Known rows, with every way that one mark hangs from another:
Z921(Z914): [ 1.944  2.502 -3.144  1.878 -0.134  3.772 -2.619 -0.886  0.721 -1.817
 -1.293  0.646 -2.861 -1.380 -2.060  0.933 -1.987 -0.047 -1.473  0.709
  1.302]
Z897(Z651 Z932(Z914)): [ 0.053  0.530 -3.985  4.383 -0.867  3.441 -2.603 -2.060 -1.078  1.619
  1.827 -3.589  0.266  0.171  1.780  0.804  0.676  0.524 -1.260  1.114
  1.866]
Z651(Z914): [ 2.442  3.505 -1.062 -1.276  0.123  1.811 -1.853 -1.347  0.872 -1.755
 -1.000 -1.721 -2.093 -2.105 -2.995  0.800 -1.623  1.263 -2.216  1.217
  0.978]
Z815(Z914): [ 1.484  2.188  0.247 -2.908  1.625  0.790 -2.740 -0.640  1.070 -1.335
  0.680 -1.202 -1.853 -2.651 -1.013  1.303  1.169  2.415 -0.625  0.073
 -0.490]
Z977(Z897(Z651) Z914): [-1.083  2.743 -2.330 -2.380  0.649  2.330  0.722 -0.560  5.235  0.761
  2.597 -3.329 -0.850  1.487  0.502  3.068  1.499  0.033 -2.298  2.364
  0.536]
Z914(Z651 Z921 Z932): [ 0.616 -1.195 -4.061  3.781  1.234  0.548  1.330 -1.302  2.849 -1.854
  2.318 -5.212  0.236  1.697  3.376 -0.705 -4.905  1.294 -3.071  1.858
  1.523]
Z977(Z897): [ 0.079  3.775 -1.787 -2.002  0.288  1.163 -1.075 -1.640  2.681 -0.709
  1.336 -2.756 -1.043 -1.119 -1.468  2.142  0.945  0.676 -1.995  1.291
  0.245]
Z977(Z897 Z914(Z651 Z921 Z932)): [-1.574 -0.113 -3.339 -1.054  0.959  0.079  1.889  0.141  6.868 -0.988
  4.799 -4.898 -0.107  6.327  1.149  1.378 -2.140  0.593 -3.200  3.664
  1.107]
Z932(Z897(Z651(Z914(Z921)))): [-0.485  0.682 -2.610  1.527 -0.718  3.227 -1.068 -2.860  1.127 -1.568
  1.068 -3.364 -0.226  0.475  4.157  2.354 -0.723 -1.496 -2.886  1.418
  1.232]
Z458(Z897 Z914(Z651 Z921 Z932)): [-1.354  0.707 -3.031  1.489 -2.030  3.693  5.221 -3.069  0.941 -2.090
  5.617 -6.984  2.134  2.832  3.750  0.902 -5.866  0.519 -3.757  1.791
  3.625]
Z815(Z914(Z921 Z932)): [ 1.489  0.000 -0.074 -0.892  2.080 -0.123 -2.070  0.237  2.146 -1.762
  2.459 -1.988 -1.274  1.501  0.247 -0.832 -0.775  2.783 -1.673  1.616
 -0.050]
Z977(Z897(Z932) Z914(Z651)): [-1.056  2.201 -3.286 -0.995  0.346  0.596  0.183 -1.264  4.764  0.805
  4.199 -4.055 -0.135  4.454 -0.252  2.775 -0.219  1.392 -1.748  2.128
  1.398]
Z815(Z914(Z921 Z932(Z897))): [ 0.028 -0.906 -0.662 -0.874  0.847 -0.373 -2.822 -0.460  1.867 -2.250
  3.453 -2.546 -0.413  2.700  1.794  0.363 -0.034  1.217 -1.703  1.624
 -0.033]
Z815(Z914(Z932)): [ 1.274  0.879 -0.218 -1.722  1.034 -0.891 -2.660  0.372  1.289 -1.134
  2.070 -1.772 -0.998 -1.115 -1.414 -0.189  0.660  2.469 -1.172  0.494
 -0.190]
Z914(Z921 Z932(Z897(Z651))): [-0.246 -1.271 -3.836  3.849 -0.142  1.422 -1.120 -2.057  1.812 -1.301
  3.171 -4.513  0.943  2.158  4.567  0.343 -1.816 -0.577 -3.060  2.121
  1.281]
Z921(Z914(Z651 Z932(Z897))): [-0.830 -0.997 -5.133  4.250 -1.702  1.810 -1.325 -0.755  1.719 -2.382
  1.480 -1.828 -0.712  2.134  1.598  0.815 -3.416 -2.011 -2.597  0.655
  2.147]
Z116(Z914(Z921)): [ 2.863  2.427 -0.251 -0.277  1.603  2.900 -0.627 -1.313 -0.378 -2.196
  1.087 -0.330 -1.379  1.209 -0.485  2.016 -1.763  2.811  0.378  2.756
  0.857]
Z977(Z897(Z932) Z914): [ 0.139  3.547 -2.370 -2.303  0.187  0.619 -1.835 -1.231  3.872  1.087
  3.823 -2.609 -0.627  3.625 -2.739  2.575  1.440  1.858 -1.254  2.525
  0.965]
Z815(Z914(Z651 Z932)): [ 0.152 -0.384 -1.228 -0.608  1.276 -1.033 -0.423  0.313  2.279 -1.406
  2.421 -3.166 -0.325 -0.104  1.057 -0.068 -1.171  1.950 -1.802  0.082
  0.311]
Z458(Z914): [ 1.721  2.714 -1.456 -0.510 -1.429  4.294  0.021 -2.849 -1.319 -0.945
  1.343 -3.129  0.058 -2.806 -1.408  1.967 -0.895  1.327 -1.133  1.360
  2.511]

Rows:
[ 0.100 -0.993 -2.216  2.040  0.118  0.963  0.725 -1.181  0.652 -2.737
  3.784 -2.839  0.934  4.750  3.249  1.853 -3.239  0.740 -0.841  2.768
  1.667]
Z116(Z914(Z651 Z921 Z932(Z897)))
[ 0.610 -0.111 -4.665  4.123 -0.501  1.933 -0.492  0.015  1.955 -1.904
  0.511 -1.272 -1.392  0.994  0.020 -0.413 -4.149 -0.576 -2.813  0.694
  2.129]
Z921(Z914(Z651 Z932))
[-1.157 -2.279 -4.664  3.900 -0.115  0.347  0.454 -2.067  2.718 -2.391
  3.586 -5.802  1.365  3.171  5.252  0.823 -3.852 -0.582 -2.966  1.872
  1.541]
Z914(Z651 Z921 Z932(Z897))
[ 2.249  1.785 -2.211  4.494  0.969  3.154 -0.846 -2.455  0.303  0.759
  0.948 -2.465 -0.686  2.372  1.950 -0.514 -2.434  2.464 -3.292  1.535
  2.386]
Z897(Z651(Z914(Z921)) Z932)
[-0.839  2.431 -2.821 -0.219 -1.046  1.312 -3.146 -1.496  1.248  0.337
  3.079 -3.070 -0.320  2.491 -1.927  1.626  1.586  0.600 -1.303  2.069
  1.027]
Z977(Z897(Z932(Z914)))
[-1.711  0.882 -3.435 -1.927 -0.084 -0.622  1.214  0.367  6.197 -0.305
  4.363 -4.810  0.122  3.722 -0.420  1.921 -0.740  0.178 -2.634  2.558
  1.014]
Z977(Z897 Z914(Z651 Z932))
[-0.366 -1.452 -0.812  0.384  1.089  0.381 -1.858 -0.478  2.114 -1.635
  3.511 -2.923 -0.125  2.728  3.848  0.371  0.111  0.862 -2.327  1.407
  0.123]
Z815(Z914(Z921 Z932(Z897(Z651))))
[-1.579  2.215 -2.927 -3.089  0.602  1.024  1.182 -0.606  5.903 -0.576
  3.011 -4.218 -0.693  2.172  0.092  3.571 -0.185  0.061 -1.973  2.143
  0.716]
Z977(Z897 Z914(Z651))
[ 0.861 -0.259 -1.510  2.067  0.038  1.704 -0.295 -1.026 -0.200 -1.809
  3.475 -1.718  0.629  3.867  2.612  1.500 -1.573  0.870 -0.799  3.033
  1.455]
Z116(Z914(Z921 Z932(Z897(Z651))))
[-0.021  0.503 -4.365  3.041 -0.896  1.782 -2.873 -2.011 -0.679  0.245
  2.016 -4.011  0.087  0.752  0.053  1.126 -0.798  0.788 -0.495  1.124
  1.703]
Z897(Z932(Z914(Z651)))
[-1.143 -0.615 -4.505 -0.178 -0.795 -0.203 -0.516 -0.946  3.762 -0.934
  3.637 -4.949  0.744  1.596  1.313  2.645 -1.289 -0.663 -1.485  1.695
  1.120]
Z977(Z914(Z651 Z932(Z897)))
[-3.423 -2.730 -4.840  1.690 -1.720  3.133 -1.972 -2.094  1.430 -2.935
  2.755 -5.710  0.359  2.901  4.994  3.419 -0.952 -3.432 -1.202  2.527
  1.033]
Z932(Z897 Z914(Z651 Z921))
[ 0.455 -0.092 -0.594 -0.859  2.752  1.356  0.106 -0.766  2.829 -2.236
  1.531 -2.790 -1.524  0.711  3.172  1.048 -1.866  2.322 -1.750  0.725
  0.133]
Z815(Z914(Z651 Z921))
[-1.057  0.516 -2.782 -0.487  1.013  1.277  1.337  0.177  6.350  0.265
  4.468 -4.158 -0.262  5.446  1.760  1.082 -0.482  0.425 -3.445  3.803
  0.999]
Z977(Z897(Z651) Z914(Z921 Z932))
[ 0.206 -0.195 -3.944  4.986  0.121  4.049 -2.147 -2.140 -0.402  1.087
  2.152 -3.715  0.116  2.221  3.062  0.322 -0.394  0.821 -1.682  2.093
  1.871]
Z897(Z651 Z932(Z914(Z921)))
[ 1.635  0.749 -2.859 -0.486  1.180  0.867 -1.375 -0.453  3.739 -0.853
  2.710 -3.265 -0.894  2.194 -1.220  0.608 -1.803  1.810 -1.416  3.155
  0.733]
Z977(Z914(Z921 Z932))
[-0.211  3.428 -2.107  0.319 -0.088  3.981  2.513 -2.640  1.758 -1.292
  1.497 -4.319 -0.592 -0.406  3.100  1.283 -3.249  0.255 -3.884  0.884
  1.422]
Z458(Z897(Z651(Z914(Z921))))
[-0.480 -0.116 -3.837  2.757 -1.366  0.404 -1.891 -1.879  0.665 -0.468
  2.641 -4.195  1.334 -0.954  2.520  1.096 -0.015 -0.996 -2.258  0.775
  1.073]
Z914(Z932(Z897(Z651)))
[ 0.120 -0.257 -4.259  3.790 -0.113  2.368 -2.463 -2.186 -0.003 -0.329
  2.381 -4.074 -0.070  2.788  1.417  0.863 -1.912  1.128 -0.948  2.022
  1.812]
Z897(Z932(Z914(Z651 Z921)))
[-2.276 -1.401 -3.849  0.565 -2.017  3.310 -4.086 -2.181  0.614 -2.590
  2.341 -4.326 -0.251  2.077  2.496  3.178  0.604 -2.839 -0.551  2.881
  0.580]
Z932(Z897 Z914(Z921))
[ 0.714  0.719 -1.482  1.223 -0.868  1.028 -0.950 -0.929 -0.934 -1.169
  2.999 -1.623  1.006  1.311  0.991  1.976 -0.082  0.490 -0.173  1.893
  1.295]
Z116(Z914(Z932(Z897(Z651))))
